Every row comes from one small tree of marks. Brackets hold a mark, then the marks that hang from it, in alphabetical order. Every link used is in the known rows. Which tree was each row made from?
Known rows:
[figuz [vemo [tisiz [megug gopak tidil]]]]: [ 0.33 -1.20 -0.39 -2.57 -1.17  0.07  1.94  1.76 -1.59  1.46  0.74 -0.42
 -1.15  1.72  1.89  3.94  1.92 -3.27  0.76  1.58 -2.01  0.39]
[tisiz [megug tidil]]: [ 0.82  2.09 -3.58 -1.43 -1.75  1.97  0.36  1.64  1.02  0.51  1.29 -0.79
 -1.57  1.07 -1.63  1.62  1.40  2.27 -1.07 -1.35 -2.10  0.17]
[tidil dulo]: [ 0.78  2.79 -0.98 -0.16 -0.37  3.00 -0.51 -0.38  1.27  0.87  1.90  4.17
 -3.15  0.92 -1.55 -1.66 -0.94  2.81  0.06 -0.18  3.04 -1.66]
[tisiz [megug figuz gopak]]: [-1.13 -0.65 -0.97  0.43  0.36  2.19 -1.87  1.88  2.16 -0.69  1.43 -0.87
 -3.55 -0.19 -0.41  1.26 -0.82  0.49  3.68 -1.31 -0.43 -0.79]
[vemo gopak [tisiz megug]]: [ 1.07 -2.57 -2.05  0.65 -1.09  1.16 -0.36  0.39 -1.18  0.78  3.04  0.46
 -3.47 -0.14 -0.91 -1.38  2.92  0.60 -1.77  2.63 -0.82  2.40]
[gopak [megug tidil] [vemo figuz tisiz]]: [-0.60 -1.47  0.35  0.63 -2.08 -3.74  1.79 -1.14 -0.18  2.21  0.33 -3.92
  7.20 -1.79 -1.42 -1.91 -1.59 -2.02 -2.26  1.09 -2.09  4.53]
[megug figuz [tidil dulo]]: [ 0.29  2.19  0.89  0.78  1.82  1.82 -1.14 -0.83  0.72 -1.26 -2.13  1.65
  1.30  0.95  1.58 -0.55 -1.11  2.58  0.42 -1.04  1.96 -0.27]
[megug figuz tidil]: [ 0.18  1.87 -0.80  1.51  1.21  1.35 -0.39  0.39  0.85 -1.82 -2.22 -1.65
  1.73 -0.91 -0.02 -0.45  0.67  1.80  0.57 -1.67 -0.78 -0.67]
[vemo [gopak [megug [tidil dulo]]] tisiz]: [ 1.28 -2.32  1.89  0.05  0.27 -1.26 -0.22 -2.34 -0.99  1.21  0.13  1.55
  3.13  1.29  0.64 -2.41  2.25  0.99 -3.63  1.35  1.32  3.22]
[megug figuz [gopak vemo] [tidil dulo]]: [-1.28  0.92  2.96  0.70  1.74 -0.91 -1.20 -0.86  1.11 -0.75 -1.49  0.31
  2.87 -0.55  3.37  1.88 -2.38 -0.60  2.71 -2.50  1.40 -0.26]
[vemo figuz [tisiz megug]]: [-0.08 -1.96 -2.76 -0.31 -1.37  1.18  1.71  0.66 -0.31  2.34  2.56 -0.63
 -1.02  0.42 -2.12 -0.96 -0.95  0.34 -0.07  3.64 -0.36  3.63]
[tisiz vemo]: [ 1.31  1.22 -2.31 -0.01 -3.66  1.83 -0.20  1.26  0.23 -0.75  0.34  0.34
 -4.82 -0.10 -2.26  1.04 -0.24  1.85  0.01 -0.65  1.09 -2.93]
[vemo gopak]: [ 0.10 -0.25 -1.64  1.47  0.46  1.72 -0.23 -1.54 -0.43 -0.39  0.29  2.14
 -2.94 -1.98 -1.82 -2.32  3.01  2.94 -1.33  0.18  1.15 -1.73]
[dulo tidil]: [ 2.15  3.20 -1.68  0.46 -1.93  2.19 -0.96  1.46  1.87 -0.01  2.63  1.70
 -2.13  0.50 -2.41 -2.73  0.50 -1.12  1.10 -0.48 -3.20 -2.77]
[tisiz megug vemo]: [ 1.25  0.76 -3.57 -1.02 -4.86  1.89 -0.86  2.30  0.39 -0.51  2.08 -0.76
 -7.18  1.26 -2.59  2.52 -0.78  2.18  0.03 -0.71  0.20 -1.69]
[gopak [megug [figuz vemo] tidil]]: [-0.38  2.13  1.90  0.51 -0.27 -1.91 -1.86 -0.84 -0.70 -2.36 -2.17 -2.40
  1.48 -0.36  0.09 -1.87 -1.08  0.15 -1.44 -1.95 -1.05 -2.92]
[megug figuz gopak tidil]: [-1.31 -0.20  0.16  0.78  2.30  1.46  0.14  0.72  1.38 -0.96 -2.75 -1.17
  2.06 -0.96  1.09  1.88  1.40  0.18  2.75 -1.86 -0.56 -0.85]
[figuz [megug tidil] [vemo tisiz]]: [ 2.52  1.83  1.01 -1.39  1.30 -0.70  0.70  1.84 -1.81 -0.38  0.28  1.04
  0.69  0.93  0.74 -1.41  0.78 -3.55 -1.63  2.25 -1.29 -0.56]
[megug figuz]: [-0.14  1.92 -0.80  2.29  0.77  2.26 -1.85  0.72  1.37 -1.65  0.03 -0.13
 -1.47 -1.66 -1.49 -2.37 -0.41  1.81  1.42 -0.78  0.50 -1.50]
[figuz [megug gopak [tidil dulo]] vemo]: [ 0.32  1.48  2.77 -2.79  3.07 -0.36 -0.12 -0.11 -0.22  0.13 -0.94  4.78
 -1.12  2.81  2.32  0.95 -0.98 -1.95  0.84 -0.08  2.53 -3.52]
[gopak vemo]: [ 0.29  3.17 -1.37  1.10 -2.27  0.34 -0.71  0.50  1.42  0.34  2.64  0.06
 -1.38 -2.70 -2.62 -1.53 -1.22  0.20  0.11 -1.09 -0.17 -1.71]
[gopak [megug [tidil dulo]]]: [ 0.83  2.24  0.04 -1.23 -1.18  0.13 -0.60 -0.65  1.63  1.04  0.75  1.35
  1.44  1.79 -1.47 -1.71 -0.52  2.44 -2.18 -2.07  1.17 -0.13]
[vemo figuz gopak [tisiz megug]]: [-0.72 -4.84 -1.57  1.02  0.07  0.19  1.60 -1.60 -2.14  1.45  1.13 -0.25
 -1.53 -0.52 -0.89 -1.76  1.32  1.23 -1.62  4.32  0.41  4.09]

Which tree is each row?
[-0.80 -2.12 -0.23  1.26  3.42 -0.57 -0.02 -2.10 -0.57 -0.46 -0.51  1.93
 -1.03 -1.38 -2.21 -4.48  0.21  1.67 -1.33  2.04  2.45 -0.07]	[vemo [figuz megug] gopak]
[ 1.91  1.00  0.50 -2.77 -1.58  0.45  0.98  0.34 -2.63  1.10  1.31  2.36
 -1.93  3.73  2.11  1.39 -0.65 -0.63 -1.83  2.50  0.12  0.89]	[figuz [vemo [tisiz [megug [tidil dulo]]]]]
[-1.59  0.18  0.41  0.39 -0.26 -1.11 -1.20  1.16  1.54 -0.92  0.26 -3.47
  1.14 -0.94  1.46  3.34 -1.19 -1.26  2.63 -3.03 -2.27  0.58]	[tisiz [megug figuz [gopak vemo] tidil]]
[ 0.57  1.24  0.81 -2.11  3.19  1.22 -0.15  0.88  2.19  0.73  0.28  4.09
  0.23  2.34  0.96  0.72 -0.04 -0.54  1.61 -0.95  2.24 -0.68]	[figuz [megug gopak [tidil dulo]]]
[ 0.56  1.77 -0.07 -0.57  0.40  1.41 -1.85  0.09  0.69 -1.12 -0.21  0.44
 -0.99  2.65  1.19  0.55 -1.71  3.06  0.39 -1.83  0.84  0.79]	[tisiz [megug figuz [tidil dulo]]]
[-0.30 -3.20  0.36 -0.85  3.39 -0.39  3.06  1.03  0.71  2.00 -1.05  0.29
  4.81  0.43  0.53  0.44  0.72 -3.35  1.24  2.62 -0.68  3.38]	[vemo [figuz [megug gopak tidil]] tisiz]
[ 0.52  2.61 -0.53  0.07 -2.86 -2.51 -0.63 -0.03  1.70  0.28  1.44 -3.02
  3.44 -1.79 -2.63 -1.22 -0.52 -0.11 -2.15 -3.18 -2.08 -0.04]	[gopak [megug tidil] vemo]
[-0.95 -2.50 -0.25 -1.40  1.13 -1.11  2.02  0.80  0.20  0.16 -3.02 -0.49
  0.63  0.89 -0.04  3.74 -0.89 -0.73  1.43  0.30  0.95 -0.63]	[tisiz [vemo [figuz [megug gopak tidil]]]]
[-1.10  0.32  1.81  0.32  3.14  1.69 -0.25 -0.39  1.37 -0.67 -2.36  1.77
  1.41  1.08  2.81  1.77 -0.28  1.10  2.88 -1.46  2.05 -0.63]	[megug figuz gopak [tidil dulo]]
[-2.73 -1.32 -0.06  0.71 -0.24 -0.88  1.66 -1.13  1.12  1.85  0.32 -0.35
  0.90 -2.85 -1.33  0.54 -2.03 -0.80  2.21  0.35  1.11 -0.46]	[megug [gopak [vemo figuz]]]
[-2.57 -1.66 -1.11 -1.29 -0.96 -1.85  2.17 -0.38  0.74  2.33  0.04 -2.47
  1.95 -0.74 -0.22  3.57 -1.22 -0.63  1.27 -0.75 -1.30  1.44]	[tisiz [megug [gopak [vemo figuz]] tidil]]
[ 0.65  2.97  1.10 -0.73 -2.40 -2.26 -1.10 -1.38  1.61  0.92  1.46  0.08
  2.89  0.31 -1.10 -1.52 -2.60  0.83 -2.00 -2.95  0.61  0.33]	[gopak [megug [tidil dulo]] vemo]
[ 0.10  1.21  0.94 -1.41  1.89  0.28 -0.71  1.18  0.36 -0.33  1.12  3.37
 -4.02  0.05 -0.32 -0.71 -0.47 -2.76  1.72  0.18  1.24 -5.12]	[figuz [megug gopak] vemo]
[-0.84 -0.10  3.83  0.92  3.09 -0.86 -1.11 -4.02 -3.72 -2.57 -4.42  2.49
 -0.53  0.83  4.07 -1.34  0.50  2.16 -1.47  0.41  3.03 -2.84]	[megug [figuz [vemo gopak]] [tidil dulo]]
[ 1.52  0.88 -3.54 -1.78 -4.30  1.18  0.36  2.01 -0.31 -0.60 -0.07 -2.08
 -3.89  1.99 -1.34  4.35  0.62  2.07 -1.00 -1.73 -1.16 -0.79]	[tisiz [megug tidil] vemo]
[ 0.66 -1.83 -1.96 -0.81 -1.51  2.34  0.48  2.98  1.19  2.01  3.92  0.37
 -2.91  0.63 -0.87  1.90  1.23 -1.79  2.12  1.87 -1.25  2.15]	[vemo [tisiz [megug gopak]]]
[ 0.44 -1.98 -0.44  0.81 -3.47 -1.04 -1.81 -1.25 -0.53 -1.28 -0.04 -0.37
 -3.84 -0.51 -2.62 -1.44  1.05  2.46 -2.34 -1.11  1.35 -2.22]	[tisiz [vemo [gopak megug]]]
[ 0.87 -0.33 -1.15  1.16 -0.82  1.83 -1.90  2.52  0.66 -0.69  2.65 -1.63
 -2.17 -0.22 -0.59 -1.32 -0.67 -0.29  1.00  1.43 -1.44  2.56]	[vemo [tisiz [megug figuz]]]
[-0.37  2.39  2.86  1.08 -0.78 -2.83 -3.17 -1.58  1.58 -1.01  0.05 -1.59
  3.76 -0.32  0.61 -2.32 -3.79  0.74 -0.69 -3.50  0.58  0.48]	[gopak [megug figuz [tidil dulo]] vemo]
[-1.59  0.34  1.89  0.14  2.06 -0.05  0.24 -0.26 -1.01 -1.60 -3.65 -0.58
  0.41 -0.42  2.73  2.21  0.65 -1.11  2.31 -0.90 -0.13 -3.88]	[megug [figuz vemo] gopak tidil]
[-0.85  1.14 -0.42 -0.37 -0.54 -0.37  1.34  0.46  1.68  1.05  0.11 -1.07
  2.21 -2.04  0.15  2.94  1.00 -1.35  1.49 -2.27 -1.44 -0.74]	[megug [gopak vemo] tidil]
[ 1.51  1.04  2.00 -0.41 -2.61 -2.45 -0.65 -0.47  0.64  1.58  2.40 -0.31
  4.54  0.35  0.03 -1.77 -1.91 -1.65 -2.16 -0.27 -0.36  3.33]	[gopak [megug [tidil dulo]] [vemo tisiz]]
[-0.31 -1.41 -1.31 -0.27 -2.38 -1.98  2.41 -0.08 -1.14  2.15  1.09 -3.55
  3.41 -0.56 -0.18  1.10 -1.46 -1.49 -1.33  1.88 -2.62  5.09]	[gopak [vemo figuz [tisiz [megug tidil]]]]
[-0.11 -2.02  2.66  2.64  1.90 -0.52 -0.95 -1.76 -3.89 -2.33 -1.54  0.52
 -1.56 -1.87  2.46 -2.87  1.48 -1.19 -0.63  3.31  0.84 -0.77]	[megug [figuz [vemo gopak tisiz]]]
[ 1.10 -0.39  1.68 -2.03  2.40 -0.83  1.54  1.88 -1.05  0.35 -0.18  1.58
  0.98  0.97  1.95  0.79  1.33 -5.11  0.76  2.05 -0.84 -0.68]	[figuz [megug gopak tidil] [vemo tisiz]]
[-0.01 -0.72  0.33  0.87 -1.53  0.12  0.71  1.51  1.20  1.78  3.03 -0.02
  0.72 -2.66 -0.13  0.72  0.45 -3.97  2.24  1.11 -0.97  1.36]	[megug [gopak [vemo tisiz]]]
[-0.62 -1.10  2.68  0.41  1.92 -0.06  1.11  0.55 -1.89 -0.96 -2.96 -0.76
  2.27 -0.35  3.81  1.96  1.29 -3.64  2.08  1.57 -1.17 -0.39]	[megug [figuz [vemo tisiz]] gopak tidil]
[-0.54 -2.26 -0.17  0.31  4.17 -1.21  1.41 -2.26 -1.02 -0.29 -2.76  0.73
  2.48 -0.39 -0.80 -2.40  1.71  1.47 -2.34  1.07  1.03  0.84]	[vemo [figuz [megug tidil]] gopak]
[-0.56 -4.56 -1.48  0.04  0.35 -0.52  2.77 -1.77 -2.61  1.52 -1.17 -1.33
  2.01  0.43  0.32  0.21  2.84  1.11 -2.46  3.30 -0.88  4.90]	[vemo figuz gopak [tisiz [megug tidil]]]
[-0.16 -2.67 -0.56  0.78 -1.16 -0.43 -1.51 -0.29 -2.10 -3.49 -2.90 -2.96
 -2.92  0.75  1.66  2.87  1.30  2.84 -1.09 -1.56 -0.49 -0.36]	[tisiz [megug figuz tidil] [vemo gopak]]
[-0.58  1.15 -0.29  0.78  0.59 -1.76 -0.24 -0.45  0.94  0.52  1.74  0.11
  0.51 -2.19 -2.55 -3.55 -3.60 -1.00 -0.11  0.46  1.04 -0.04]	[gopak [vemo [figuz megug]]]
[-0.84 -0.25  2.09  1.62  2.64 -1.05 -0.66 -2.76 -3.76 -3.22 -4.63 -0.15
 -0.08 -1.04  2.78 -0.78  2.34  1.32 -1.53 -0.21  0.29 -3.03]	[megug [figuz [vemo gopak]] tidil]
